Known rows, with every way that one mark hangs from another:
J26{J30}: [1.03, -0.84, 0.74, 0.76, 0.59, 0.83, 0.12, -1.45, -0.03, 1.34, 1.17, -0.29, 0.75, -0.96, 0.56, -1.94, -1.28, -2.05, 0.29, -1.96]
J965{J30{J26 J36}}: [0.80, -2.01, 1.21, -0.09, -1.45, -2.63, 2.58, 1.12, 4.12, -1.83, 2.24, -0.09, -2.58, -1.92, 0.48, 1.24, -3.26, 2.14, -1.09, -0.38]
J965{J30{J26 J36 J309} J797}: [0.43, -1.41, 2.43, -0.60, -1.85, -4.80, 1.94, 0.93, 4.34, -2.12, 0.86, -1.18, -2.03, -1.89, -0.03, 1.48, -5.15, 5.14, 0.94, 0.06]
J840{J228}: [-0.76, -0.02, 1.17, -1.30, 0.07, 0.44, -2.41, 1.32, 1.35, 1.26, 0.65, 1.02, 1.48, -0.83, 0.79, 0.58, -0.66, 0.90, -0.28, 0.44]
J26{J30{J965{J797}}}: [2.04, -0.76, 2.14, 0.48, -0.31, 2.23, 0.59, -3.13, -2.68, 3.98, 3.02, -2.15, 1.55, -0.09, -0.57, -2.85, -1.67, -0.36, 2.09, -2.91]
J797{J965{J30{J26 J36}}}: [1.79, -1.39, 2.48, -1.23, 0.52, -2.21, 2.92, -1.11, 3.35, -2.34, 3.27, -0.99, -2.53, -2.67, 0.16, 1.50, -3.42, 4.80, -0.05, 0.23]
J797{J965{J30{J228 J309}}}: [1.36, 1.78, 1.93, -2.09, 1.28, -1.80, -0.83, 0.48, 3.80, -3.68, 1.77, -1.45, -2.24, -1.54, 0.93, 2.73, -4.29, 7.13, -0.55, -1.60]
J30{J965{J797}}: [0.81, 0.04, 1.73, -0.46, -0.37, 1.29, 0.51, -1.54, -2.71, 2.83, 1.47, -1.95, 0.72, 0.97, -1.18, -0.96, -0.12, 1.40, 1.99, -0.92]
J30{J26 J309 J965}: [-0.97, 0.26, -1.01, -1.29, 0.09, 0.71, -0.41, 0.28, 2.22, -0.02, 2.54, -2.43, -0.55, -1.16, -0.46, 0.34, -2.22, 4.96, -0.66, -2.01]
J228{J30{J309} J840}: [0.21, -0.72, 0.68, -0.73, 0.49, -0.28, -2.29, -2.34, 2.60, -1.44, 1.23, -0.24, -1.67, 0.29, -1.45, 0.36, -1.74, -1.92, -2.77, -1.52]
J797{J965{J30}}: [1.78, 1.62, 2.25, -1.48, 0.93, -0.39, 1.19, -1.38, -0.67, -1.93, 1.28, 0.19, -1.13, -1.81, 0.50, 1.11, -1.77, 3.31, -0.38, -0.63]
J840{J228{J30{J36 J309}}}: [-0.46, -2.82, 2.37, -1.29, -0.42, -1.66, -3.50, -0.76, 6.48, -0.56, -0.46, -1.25, 1.05, -1.34, 2.18, 0.39, -3.63, 0.25, -1.42, -0.32]
J228{J30}: [1.44, -0.22, 0.88, 0.14, -0.58, 0.53, -0.80, -1.70, 1.47, -0.45, 1.49, -0.51, -0.54, 0.28, 0.04, -0.64, -1.30, -2.85, -0.24, -0.97]
J26{J30{J309 J965{J797}}}: [0.86, 0.01, 1.87, -0.38, 0.15, 0.67, -0.56, -2.46, -0.96, 2.75, 1.50, -2.77, 1.62, -0.99, 0.09, -2.72, -2.60, 2.06, 1.75, -3.20]
J26{J30{J309}}: [0.10, -0.22, 0.41, 0.24, 0.33, -0.55, -0.93, -0.75, 1.84, -0.32, -0.19, -0.62, 0.89, -2.01, 1.22, -1.61, -2.77, 0.93, -0.35, -2.38]
J840{J228{J30{J309 J965}}}: [0.00, 0.29, 1.18, -2.28, -0.12, 2.38, -4.49, -1.47, 3.01, 1.44, 1.51, -1.85, 1.48, -1.30, 1.37, -0.15, -2.97, 1.32, -1.63, -3.17]
J965{J30{J36}}: [0.69, -1.12, 2.10, 0.26, -0.78, -2.53, 2.56, 0.06, 2.37, -1.16, -0.71, -0.28, -1.26, -1.65, 1.86, 1.19, -1.93, 0.40, -1.33, -0.75]
J840{J228{J30}}: [0.34, -0.63, 1.84, -1.19, -0.57, 1.33, -3.23, -0.46, 2.66, 0.83, 2.02, 0.38, 0.68, -0.07, 0.85, 0.01, -2.23, -1.78, -0.69, -0.90]
J840{J228{J30{J36 J309 J965}}}: [-0.02, -2.53, 2.42, -1.51, 0.00, 0.58, -3.24, -2.01, 5.35, 1.16, 0.38, -2.99, 1.38, -1.75, 2.35, -0.22, -3.35, 1.00, -1.84, -2.28]
J228{J30{J26 J309 J965} J840}: [0.28, -0.86, 0.00, -1.78, 0.24, 1.86, -1.83, -2.78, 3.20, 0.19, 5.12, -2.00, -2.83, 0.05, -2.53, 0.44, -2.79, 0.20, -2.92, -3.26]

Rows:
[0.44, 1.43, 2.28, -1.16, -1.44, -2.93, 0.27, 0.95, 0.24, -1.67, -0.75, 0.35, -0.70, -1.21, 0.07, 0.76, -2.98, 3.99, 0.70, -0.60]  J965{J30{J309} J797}
[0.16, -3.49, 0.78, 0.35, -0.38, -1.93, 0.95, 1.32, 6.99, -0.99, 3.40, -1.98, -2.39, 0.82, -0.37, 2.00, -3.10, 2.54, 0.08, 0.29]  J30{J26 J36 J228}
[0.70, -0.81, 2.04, -1.94, 0.66, -3.39, 1.97, -0.67, 5.04, -3.83, 1.60, -1.74, -2.52, -3.63, 0.75, 1.76, -4.76, 7.12, -0.40, 0.05]  J797{J965{J30{J26 J36 J309}}}
[0.53, -0.80, 1.16, -2.05, -0.87, 3.40, -2.80, -0.96, 3.24, 2.18, 5.95, -1.16, 0.26, -0.34, -0.32, -0.30, -2.94, 0.35, -0.90, -2.51]  J840{J228{J30{J26 J965}}}
[2.23, -1.06, 3.48, -1.01, 0.86, -2.05, 1.72, -0.53, 4.22, -2.36, 1.78, -1.92, -2.37, -1.05, 1.01, 2.79, -3.86, 4.20, -0.32, -0.69]  J797{J965{J30{J36 J228}}}
[2.61, -3.41, 3.69, 0.87, -0.28, 0.06, 1.05, -2.42, 1.99, 3.79, 3.29, -4.09, 0.49, 1.02, 0.32, -1.27, -3.02, 0.66, 1.97, -3.11]  J26{J30{J36 J228 J965{J797}}}
[-0.01, 0.43, 1.30, -0.97, -0.21, 0.08, -0.54, -1.16, -1.36, 1.82, 0.16, -2.69, 0.57, -0.13, -0.41, -0.37, -1.16, 3.60, 1.52, -1.30]  J30{J309 J965{J797}}
[1.19, -2.35, 1.14, 0.08, 0.20, 0.25, 0.32, -0.75, 3.75, 1.76, 1.58, -3.68, -0.61, 0.87, 0.73, 1.10, -1.33, 1.72, -0.64, -1.85]  J30{J36 J228 J965}
[1.01, -2.68, 1.68, 0.56, 0.80, -0.09, -0.46, -1.57, 5.11, 0.99, 1.55, -4.36, 0.08, -1.25, 2.07, -0.59, -3.78, 2.42, -1.03, -4.28]  J26{J30{J36 J228 J309 J965}}
[1.53, -2.79, 1.83, 1.14, 0.65, 1.27, 1.44, -3.43, 0.77, 3.28, 1.14, -2.86, 1.49, -1.38, 1.85, -2.30, -1.62, -1.29, -0.48, -3.37]  J26{J30{J36 J965}}
[0.55, 0.33, 0.28, -0.18, 0.75, 1.55, -1.06, -2.08, 0.43, 1.56, 0.84, -2.20, 1.33, -1.79, 1.41, -2.14, -2.09, 1.25, -0.63, -4.29]  J26{J30{J309 J965}}
[-0.03, 0.47, -0.17, -0.96, 0.47, 0.55, -1.99, 0.42, 3.29, 0.03, 1.22, -3.05, -0.73, 0.41, 0.41, 1.26, -2.09, 4.38, -1.07, -2.93]  J30{J228 J309 J965}
[1.11, 0.14, 1.77, -0.73, -1.16, 0.84, -1.52, -2.95, 0.41, 1.06, 1.77, -2.74, 0.25, 0.28, -0.77, -1.02, -2.64, 0.95, 1.14, -2.48]  J228{J30{J309 J965{J797}}}
[-0.77, -2.19, -0.29, -0.73, 0.08, -0.90, 0.77, -0.54, 4.29, 0.10, 1.30, -3.48, -0.66, -1.54, 0.63, 0.32, -2.52, 4.54, -0.85, -1.46]  J30{J26 J36 J309 J965}
[1.52, -3.32, 2.09, -0.04, 0.50, 1.75, 0.15, -5.21, 1.67, 1.77, 2.34, -2.40, -1.24, 0.61, -1.07, -0.12, -0.84, -4.03, -3.26, -2.63]  J228{J30{J36 J965} J840}
[2.23, -3.38, 2.35, 0.08, -1.72, 0.16, 1.54, -2.99, 2.86, 2.16, 4.84, -3.43, -1.38, 0.76, -1.52, -0.94, -3.57, -0.01, 1.83, -1.52]  J228{J30{J26 J36 J965{J797}}}
[-0.10, -0.47, -0.78, -0.57, -0.69, -0.73, -1.53, 0.04, 5.34, -2.53, 2.89, -0.74, -1.88, -0.87, -0.58, 0.02, -4.02, 1.42, -0.22, -1.31]  J228{J30{J26 J309}}
[-0.20, -2.69, 1.40, -0.68, -0.63, -1.96, 1.11, -1.09, 3.21, 1.31, 1.89, -3.81, -0.50, -0.61, -0.81, -0.17, -2.98, 4.97, 1.70, -0.39]  J30{J26 J36 J309 J965{J797}}
[-0.41, -0.69, 0.22, -1.41, 1.24, -0.96, -2.40, 0.84, 3.57, -1.40, 1.44, -0.88, -2.20, 1.58, -1.75, 2.18, -1.73, 2.02, -3.03, -0.77]  J30{J228{J840} J309}
[1.32, -2.52, 3.18, 0.16, 0.14, -0.82, 0.63, -3.22, 1.06, 2.98, 0.11, -3.94, 1.42, -1.22, 1.25, -2.43, -3.06, 1.97, 1.64, -2.55]  J26{J30{J36 J309 J965{J797}}}
[1.85, -0.88, 3.11, -0.91, 0.99, -1.92, 2.46, -2.00, 1.22, -1.74, 0.19, -1.25, -1.13, -2.34, 1.35, 1.19, -2.34, 3.23, -0.28, 0.07]  J797{J965{J30{J36}}}
[0.65, -2.82, 1.58, -0.70, 0.58, 0.52, -1.31, -4.49, 3.45, 0.67, 0.99, -3.11, -1.16, 0.00, -0.36, -0.02, -1.86, -1.74, -3.45, -2.91]  J228{J30{J36 J309 J965} J840}
[0.60, -3.45, 2.75, -0.54, -0.53, -0.17, -1.82, -1.12, 4.46, 0.91, 0.96, -0.66, 1.00, -0.68, 1.31, -0.15, -2.58, -2.06, -0.88, 0.22]  J840{J228{J30{J36}}}
[-0.55, -0.71, -0.38, -1.81, 0.73, 0.98, -1.78, 0.27, 4.43, -0.30, 5.34, -2.57, -2.89, 1.13, -2.64, 2.35, -2.33, 4.22, -3.03, -2.66]  J30{J26 J228{J840} J309 J965}
[-0.48, -2.87, 0.31, -0.24, -0.43, -3.11, -0.07, 2.09, 8.39, -2.28, 2.09, -2.72, -2.35, -0.18, 0.35, 2.38, -4.22, 5.03, -0.36, -0.24]  J30{J26 J36 J228 J309}
[0.68, -0.48, 0.75, -0.95, -0.92, 1.29, 1.08, -0.66, -0.76, 2.22, 4.28, -1.91, -0.30, 1.06, -2.61, -0.35, -1.62, 2.80, 2.40, -0.96]  J30{J26 J965{J797}}
[-0.39, 1.22, 0.08, -1.30, -1.07, -2.62, 0.22, 2.10, 3.80, -3.51, 1.99, 0.61, -2.58, -2.53, 0.30, 1.78, -3.93, 4.69, -1.19, -1.36]  J965{J30{J26 J309}}
[1.67, -0.44, 2.66, -1.25, -1.13, -1.53, 0.84, 1.56, 2.82, -0.72, 6.92, 0.46, -4.71, 2.00, -4.01, 3.09, -3.66, 2.42, -0.81, -0.14]  J965{J30{J26 J228{J840}} J797}
[-0.42, -2.80, -0.04, -0.85, 0.20, -1.07, -0.22, 0.69, 7.48, -0.57, 2.73, -4.14, -2.07, -0.17, 0.53, 1.86, -3.99, 5.77, -1.01, -1.90]  J30{J26 J36 J228 J309 J965}
[0.94, -4.09, 1.49, -0.02, -0.33, -0.71, 0.48, -2.29, 5.02, -0.18, 4.35, -0.81, -3.03, 0.72, -2.22, 0.52, -2.41, -3.12, -2.23, -0.10]  J228{J30{J26 J36} J840}
[1.06, -3.50, 2.09, -0.09, 0.32, -0.23, 0.09, -3.61, 3.16, -0.07, 1.74, -0.98, -1.57, 0.87, -1.21, 0.36, -1.26, -4.81, -2.51, -0.49]  J228{J30{J36} J840}
[0.55, 0.14, 0.40, -0.92, -0.09, 1.40, -2.10, -2.58, 1.99, 0.02, 1.11, -2.60, -0.14, -0.85, 0.62, -0.85, -2.23, 0.54, -1.08, -3.76]  J228{J30{J309 J965}}
